Known rows, with every step that occurs
J B D V: [ 27  12 -12 -77  20 -20  10 -13   6  39   1   3 -46  15  12  28  46 -16
 -41  37  29  18 -53  26   6  25]
V D B: [ -1  -1  10 -46  12   2 -18  28  11   1  28   3 -30  26  19 -29  51  14
 -18  13  50  27 -13  26  11  16]
G J V D: [ 10   0  -5 -19   8 -47   5   2  20  30  19  -6 -31  45  11 -17  66  19
 -12  12  46  26 -20  37  18  20]
J G R: [  3 -26 -10 -22  12   9   3 -28  24  49  32  15 -30  14  21 -22  26  -7
 -10 -16  14  20 -20   1   1   8]
R G: [  2 -12   5 -35 -20   5   9 -17  12  19  13   2 -50   5  15  -3  39   4
 -29  -9  27  13 -43  28  23   0]
B D: [ 17  -7 -24 -66  38 -30  12  21   6  27 -14  -4 -37  12  12 -17  55  14
 -37  36  23  22 -27  24  -4  13]
G D: [ 25 -24 -17 -33  35 -19   6  19  12  22  12   3 -22  32  19 -16  34  17
  -7  21   3  21   0  34 -19  13]
D G R S: [  4 -14   5 -24  26  17  -4 -23  -8  13   7   6 -46  -7 -11   1  39 -39
   0  28  -1  11   4 -19  34  24]
R G J B D V: [ 45  33 -18 -57   0 -16   6 -35  14  44   2  -1 -62  10  13  21  63 -16
 -27  31  36  31 -55  36  16  13]
R G D: [ 20 -17  -7 -23   8  -4   9  -2  22  20  14   5 -30  20  25 -23  34   3
  -8   8   2  19 -16  47  -2  -4]
J G: [  6 -11  -2 -41   1  -1   4 -19  14  39  22   4 -31  22  14 -20  28   0
 -32 -20  32   2 -54  23   8   7]
D B: [  9  -7   1 -45  21  10  -9  13  15   4   9   2 -37  24  10  -4  44   8
 -24   8  49  29 -35   5  20  21]
R G J: [ 35   4 -16 -19 -15  -6  -2 -26  17  23   6  -1 -57  11   7 -11  61  16
 -11  -4  33  29 -28  24  21  -3]
V J S: [  8   8 -20 -20   7 -25 -13   3 -26  27  28 -10 -42  30 -20 -17  40   7
  -8  18 -26   5 -33  -9  46   4]
J B D: [ 27  27 -15 -69  54 -35  12  15  -3  41  15  -7 -38  20  26  -6  44  -6
 -29  32  42  12 -21  15  -2   9]
G J: [ 36  -5 -25 -26   8 -21  -2  -5   4  21  -1  -6 -46  26  -2  -4  64  29
 -11  13  32  30 -12  12   5  14]
V J G: [  6   3 -11 -18 -22   6  -6  -5   4  45  35   8 -34  37  11 -35  39  -5
 -28 -19  17 -14 -46  11  35  -1]
V J B D S: [ 19  11 -49 -61  37 -26 -11  29 -28  44  11  -2 -32  19   5  14  79 -23
 -11  42  37 -15 -16  -3  26   6]
J G D V: [ 23 -27  -8 -43  -2   2   4 -32  30  40  11  13 -25  27  12   5  32 -11
 -27   4  -2  13 -53  54  -7  23]
B D V: [ 17 -17 -16 -73   6 -17  15 -11  15  26 -21   6 -46   9   2  18  56   3
 -49  39  12  25 -59  35   7  24]
D G: [ 13  -5   6 -49 -22  12   2  -1   1   8  -3   4 -44  -8 -19  -1  32 -22
 -36  -9  32   9 -44  12   8  13]
D V J: [  8 -15 -17 -22 -44  11  -1  -7  -1  27  13  10 -47  34  -9  17  55   1
 -29  11  -3   0 -51  10  42  10]
V D G J: [ 34  11  -6 -31 -26  -8 -17   8  -6  11   9   0 -42   5 -17 -28  65   2
 -12   5  41  23 -11  30  -1   6]

Rows
[ 45  10 -16 -30 -19  -1 -10 -10   0  17  -5   1 -50   2 -23  -4  60  -6
 -17   0  41  27 -29  11   3  10] : D G J
[ 12  21  10 -14  -2 -17 -10  -1  32  15  28   4 -40  35  23 -21  64  -3
 -10   4  69  41 -38  40  41  14] : R G J V D B
[  0 -28 -28 -37  16 -47  -7   8   0  30   8  -3 -23  27  -1  19  92   8
   3  23  51   9 -19  26  26  23] : G J V D S
[ 20 -18 -24 -15 -26   5   0   3  11  29  16  14 -33  42  -3   4  50  -1
 -14  23 -23   5 -28  28  19   9] : G D V J
[ 10   1  -1 -39  45  -1   1 -11  -4  23  -7   7 -43 -18  -5 -11  47 -44
  -6  48  -4  22   3 -12  26  22] : B D G R S
[ -3 -18 -20 -30  -4 -35  -7  -7   9  29  11   2 -30  13   7  14  90  -3
  -2  11  57   8 -29  38  36  11] : R G J V D S
[ 19  -8 -13  -6 -44  14   0  -9  15  25  21  19 -42  31   3  -4  51 -11
 -16  14 -19   5 -40  37  33  -4] : R G D V J
[ 25  12  -8 -67   4  -8   9  14   3  17 -17   5 -41 -13 -11 -16  47 -27
 -46  20  30  20 -41  22   0  11] : B D G
[ 20 -35 -11 -46   3  -4   7 -11  24  22   0  10 -29  27   7  22  39   4
 -20  25  -8  22 -35  43  -9  23] : G D V
[ 21   8  -6  -6  -4 -34  15 -32  31  37   3   1 -50  33  10   6  58  -1
 -17  -7  45  30 -56  28  44   9] : R G J V
[  6 -32 -46 -76  43 -32   1  20 -10  27 -22   0 -26  -2  -1  20  81   3
 -23  44  34   7 -22  15   7  18] : B D S
[ 30  38 -23 -47  29 -24   4  26 -14  46  24  -2 -42  37  20 -21  53 -11
 -25  32  28  -2 -19   6  21   0] : V J B D
[ 21  37  -8 -24  39   3  -6  -2 -24  37  25   7 -48   5  -2 -14  47 -66
   4  46  -1   2  11 -28  46  13] : V J B D G R S
[ 33   7 -27 -30  32 -44 -15 -17 -14  27  12 -16 -46  21 -23  -4  51  20
   4  26   0  34 -25  -1  18  16] : G J S
[ 35  53 -10 -49   2  -5  -2  22 -20  34  12   3 -42   8  -1 -17  45 -49
 -34  14  33  -2 -33   4  19   0] : V J B D G
[ 52  51 -24 -46  31 -34   3  -9   3  44  13  -7 -53  14  28 -15  62  -9
 -15  28  51  27 -22  23   9  -2] : R G J B D
[ 19  19 -11 -32 -21   6  -1 -10 -14  39  36   4 -51  43   5  26  41 -24
 -23   8  23 -11 -42  -1  37   8] : D V J B
[  8   6   3 -11 -13 -37   6 -11  26  28  26   1 -38  32  20 -22  65   7
 -10   2  47  26 -32  49  29   6] : R G J V D
[  7  -2 -21 -31 -16 -16 -10 -19 -19  30  22  -5 -48  27 -31  11  44  -3
 -15  24 -32   5 -60  -2  51  15] : D V J S
[ 17  16 -31 -41   2 -32  -7  -6 -16  35  10  -3 -46  21 -24  -3  56  -7
 -24  47 -32  12 -59   6  45  14] : B D V J S
